Each row comes from the steps of one path. Every step used is in the known rows, and no mark comes twice. Write the path behind each row, first mark first.
In the rows, zero is written as 128.
Known rows
zupad, nazukip, lavozo, pomu: [146 103 130 143 109 121 150  91 129 144 127 130 139 129 110 143 165 134
 140 126 133 128  87 147 176 142 149 123 119 134 141 124 119]
nazukip, zupad, pomu: [117 136 150 142 125 138 145 112 108 152 129 133 138 135 101 138 118 145
 118 118 137  73  90 136 158 152 115 129 126 125 129 132 124]
nazukip, lavozo, pomu, kimo: [139 111 138 110 113 117 154 103 109 141 154 129 134 121 120 142 153 143
 123 127 130 133  82 147 158 136 154 122 130 133 133 123 121]
pomu, zupad: [140 111 144 113 123 117 128  81 129 147 131 128 121 133 102 144 137 105
 147 147 118  77  86 134 142 140 132 135 114 124 129 130 129]
pomu, zupad, nazukip: [148 117 138 124 123 124 134 118 129 151 146 125 125 135  98 145 121  99
 164 125 123  99  93 160 133 130 130 131 135 143 125 124 125]
bozego, zudu, felu, boved: [140 207 148 121 118 152 122  98 140 136 126 135 120 154 118 146 139 122
 110 145  93 114 107 114 157 141 105 112 117 136 138 119 119]
nazukip, lavozo, pomu, kimo, felu, zudu, kinuz: [136 223 146 109 122 138 126  74 147 132 147 122 121 156 111 135 114 143
 102 141 124 107  99 150 139 139 104 137 119 123 138 129 127]
nazukip, lavozo, pomu, kimo, felu: [127 142 140 117 107 135 145  99 110 142 167 127 119 129 116 124 161 142
 106 118 136 154  89 101 164 141 138 137 107 118 131 118 127]
nazukip, zupad, pomu, lavozo: [148 153 135 108 123 117 143  87 122 154 155 126 130 128  97 140  89 126
 154 128 145  64  83 135 153 144 104 133 146 148 130 123 126]
felu, kimo, bozego, zudu: [132 202 142 116 121 146 117  92 119 131 121 139 118 144 117 135 136 133
 133 139 121 169  92 126 158 155 153 131 109 110 130 132 117]
zupad, pomu: [115 129 145 125 113 142 142 129 110 146 135 132 123 132 100 142 126 139
 116 132 137  85  87 135 148 144 120 128 132 131 127 125 125]
lavozo, pomu, kimo, bozego, zudu, felu, boved, mavi: [139 239 147 106  95 139 123  77 119 117 123 137  90 154 112 139 161 129
 127 121  98 134  87  91 165 138 145 122 144 130 138  90 127]
lavozo, pomu, kimo, felu, boved, fitan: [119 152 131 120 120 140 143  66  87 135 145 140 103 158 107 145 148 146
 112 131 114 136  83 148 176 125 112 121 131 106 134  97 136]
pomu, kimo, felu, boved, mavi, nidu: [126 127 138  94  89 117 130  79 113 120 146 135  89 144 114 136 143 141
 123 142 115 153  89 136 163 134 121 117 140  89 138 100 146]
pomu, kimo, bozego, zudu: [136 219 145 104 110 147 120  89 121 133 138 137 124 135 109 135 135 126
 113 128 130 171  91 130 149 148 165 136 116 111 129 133 114]
pomu, zupad, nazukip, lavozo: [150  99 137 139 118 124 131 101 150 146 132 129 137 130 113 144 103 110
 178 153 121  91  97 163 148 141 110 128 110 137 141 123 118]
kinuz, zudu: [109 110 143 129 119 139 131 120 111 119 143 140 137 139  99 136 135 120
 140 136 128 149  97 171 150 134 173 132 116 119 125 131 126]
boved, mavi, nidu: [129 118 134 104  93 114 127  82 111 117 124 136 100 138 107 138 143 138
 126 146 124 140  87 144 165 138 143 120 139  79 139 106 146]
lavozo, pomu, kimo, bozego, zudu: [139 212 142 106 109 143 127  83 118 135 140 136 124 135 108 135 154 130
 108 120 133 175  86 125 157 148 173 136 116 112 130 134 113]
nazukip, zupad: [127 139 149 149 132 130 136  84 110 144 113 131 155 138 114 137 129 135
 122 121 123 106 100 145 163 151 129 122 111 112 133 132 130]
zudu, felu, kimo: [134 140 134 124 145 134 132 141 108 133 118 133 113 146 133 143 149 141
 145 151  98 102  93 108 151 151 132 114 121 132 131 114 131]
zudu, felu, kimo, pomu, lavozo, nazukip: [153 141  95  92 116 133 154  96 128 139 151 130  99 135 105 134 141 131
 188 121 125 131  81 113 146 139 140 135 141 156 122 108 127]
zupad, nazukip, lavozo, pomu, kimo, bozego: [133 148 130 105 101 132 136  92 116 144 145 126 119 127 115 145 181 121
 140 107 122 167  79 140 132 155 163 139 130 140 128 116 124]
lavozo, pomu, kimo, bozego, zudu, kinuz: [141 244 146 109 115 138 120  62 131 130 131 118 138 145 106 135 138 126
  90 127 124 128  87 146 134 149 141 149 124 135 128 143 118]
pomu, kimo, bozego, zudu, felu: [148 250 138 109 120 159 119 112 130 131 134 134 123 139 109 138 166 120
  94 125 116 122  96  84 145 153 167 140 113 117 134 123 114]
nazukip, zupad, pomu, kimo, bozego, zudu, kinuz: [135 249 153 115 122 143 119  70 128 135 133 119 142 147 105 132 116 130
  94 126 125 104  89 147 130 153 123 150 124 134 127 146 116]
kimo, pomu, zupad, nazukip, lavozo: [151  85 132 136 117 127 133  96 148 149 135 131 135 132 108 142 101 117
 180 147 124 105  94 159 145 143 115 134 105 130 138 128 115]
kinuz, zudu, bozego: [ 98 145 140 127 114 138 129  97 111 121 128 137 128 148 103 154 175 105
 105 132 114 153  89 167 118 142 155 134 125 125 138 129 124]
felu, kimo: [123 100 138 123 139 124 136 128 100 135 117 134 116 142 134 143 126 147
 161 156 106 127  91 146 153 145 123 111 124 129 128 119 135]
zupad, pomu, kimo, bozego, zudu, felu, boved: [137 213 147 108 113 156 125 105 136 141 142 134 110 151 116 146 146 124
 111 132  97 114  99 109 145 146 108 119 126 143 134 115 116]
bozego, zudu: [137 199 149 124 118 145 124  97 125 130 125 139 135 138 106 134 109 132
 108 143 134 145 101 136 168 136 150 125 109 103 134 138 115]
nidu, mavi: [131  99 164 111 109 126 140  94 103 123 121 137 143 123 112 145 149 132
 125 151 128 135  84 143 139 135 153 114 130 110 134 125 131]

Which path is each row?
[149  96 131 121 122 130 136 110 126 155 150 129 123 136  92 144 118 109
 166 117 128 117  88 155 128 132 137 139 125 132 122 130 122]  kimo, pomu, zupad, nazukip
[153 110 134 126 120 119 143 107 125 153 147 124 124 133  95 146 149 105
 157 115 128 104  86 155 145 131 145 131 136 144 127 126 124]  lavozo, pomu, zupad, nazukip
[124 139 141 108 120 133 159 129  99 147 164 130 128 126 110 136 125 145
 129 110 134  99  83 141 142 137 135 125 147 143 122 122 124]  lavozo, nazukip, zupad, pomu, kimo
[145 156 124 128 125 123 150  73 121 143 131 127 138 135 108 131 132 129
 165 110 128 105  93 140 163 145 130 126 131 141 129 121 130]  pomu, lavozo, nazukip, zupad
[117 149 149 124 107 145 126  86 125 141 139 129 112 150 121 137 136 127
 119 139 102 146 106 126 156 141  82 115 110 133 132 113 133]  kimo, felu, boved
[150  88 138 125 118 108 139  63 138 149 131 129 124 131 103 144 166 115
 148 143 125  77  79 127 167 145 143 136 108 126 138 132 121]  nazukip, lavozo, pomu, zupad
[144 151 108  94 105 128 157 101 130 140 154 126 104 127  99 134 135 122
 179 123 137 104  82 132 150 134 128 131 156 168 123 106 129]  zupad, pomu, lavozo, nazukip
[146 100 139 117 120 109 141  69 125 150 134 128 120 132  98 144 177 113
 136 132 126  86  77 124 160 141 155 137 118 126 131 132 126]  lavozo, pomu, zupad
[115 198 140 114 117 142 125  87 131 132 120 138 107 160 110 164 154 122
  96 142 112 136  99 159 119 141 121 117 132 110 148 121 128]  felu, zudu, bozego
[127 129 135 125 146 136 132 146 106 124 129 138 114 149 125 140 147 138
 154 149 100 114  93 122 153 147 149 120 118 130 129 118 129]  kinuz, zudu, felu, kimo
[136 245 148 115 118 145 110  63 136 128 117 118 139 148 106 134 122 120
  96 138 119 123  93 149 129 151 127 149 118 130 129 143 121]  kimo, bozego, zudu, kinuz
[136 252 144 112 119 145 126  69 132 133 135 118 135 147 104 130 126 129
 106 120 125 112  87 145 130 151 126 151 129 143 124 142 117]  lavozo, nazukip, zupad, pomu, kimo, bozego, zudu, kinuz
[149 237 141 124 127 157 121 118 134 129 123 136 131 141 106 137 149 123
  91 137 118 103 102  88 160 146 156 131 108 112 137 126 114]  bozego, zudu, felu
[142 112 136 143 113 131 132 112 144 141 126 130 143 130 118 143 102 121
 167 149 122 114 102 169 150 141 112 121 112 135 141 120 119]  zupad, nazukip, lavozo
[144 249 139 110 119 161 122 118 129 135 139 134 118 139 104 138 163 124
  93 122 121 109  92  80 145 154 160 142 118 121 132 124 111]  zupad, pomu, kimo, bozego, zudu, felu
[146  83 129 111 135 125 131  88 121 152 139 136 107 142 102 142 140 127
 159 142 114  94  79 104 138 148 138 145 103 114 125 134 123]  zudu, felu, kimo, pomu, zupad
[154 121 117  93 114 122 136  70 122 150 155 130 124 128  96 141  92 128
 158 134 142 130  83 135 142 139 128 141 130 129 126 125 126]  kimo, pomu, lavozo
[147 205 140 113 108 143 128  88 130 137 144 136 127 133 109 136 143 128
 127 121 134 171  88 136 157 147 165 136 115 118 133 133 109]  zupad, nazukip, lavozo, pomu, kimo, bozego, zudu
[138 159 138 102  95 124 121  77 126 116 128 139  92 149 109 139 147 137
 119 148 111 136  93 129 171 138 129 115 136  84 143 105 138]  bozego, zudu, felu, boved, mavi, nidu
[119 157 144 108 111 141 137 114 104 140 168 126 117 131 115 124 139 134
 104 121 132 155  94 106 148 137 131 137 112 117 125 117 132]  pomu, kimo, felu
[135 229 146 105 124 139 127  78 138 133 150 121 118 158 107 136 122 141
  90 133 125 110  99 148 136 136 111 138 126 123 132 129 130]  lavozo, pomu, kimo, felu, zudu, kinuz
[135 223 139 109 112 150 133  90 120 138 144 137 121 137 104 130 141 134
 122 112 135 155  87 124 154 151 160 139 122 120 127 133 112]  lavozo, nazukip, zupad, pomu, kimo, bozego, zudu
[146 249 138 118 119 162 115 106 135 130 121 135 124 143 106 138 168 118
  95 127 115 120  98  82 150 156 164 140 107 114 136 124 115]  kimo, bozego, zudu, felu
[134  97 119 118 133 146 135 114 105 144 130 141 116 145 113 140 132 157
 140 131 115 150  86 108 141 152 145 135 103 107 125 129 123]  zudu, felu, kimo, pomu
[149 132  99  92 105 131 154  81 128 140 151 129 107 130  99 133 135 127
 182 118 135 143  82 130 144 134 141 136 141 151 122 112 128]  kimo, pomu, lavozo, nazukip
[147 153 107  95 106 125 152  90 132 135 146 124 109 127 105 135 139 117
 181 127 130 123  86 136 150 132 134 128 150 162 125 106 132]  pomu, lavozo, nazukip
[149  86 130 138 128 131 132 115 147 141 144 136 129 139 110 140 113 120
 193 148 117 100  94 148 146 145 125 136 101 134 137 127 113]  kinuz, zudu, felu, kimo, pomu, zupad, nazukip, lavozo
[110 207 140 116 115 148 124  85 130 133 132 137  99 162 108 155 158 124
  89 136 116 148 100 136 123 143 116 124 122 104 148 118 129]  kimo, felu, zudu, bozego
[120 139 137 137 120 141 155 114 112 149 133 132 127 136  99 134 133 144
 133 109 137  79  88 133 159 149 119 128 133 138 127 126 124]  lavozo, nazukip, zupad, pomu
[150 244 135 111 118 155 125 105 127 133 134 133 121 139 107 138 186 125
  89 117 120 126  90  79 154 153 177 140 115 118 135 125 113]  lavozo, pomu, kimo, bozego, zudu, felu
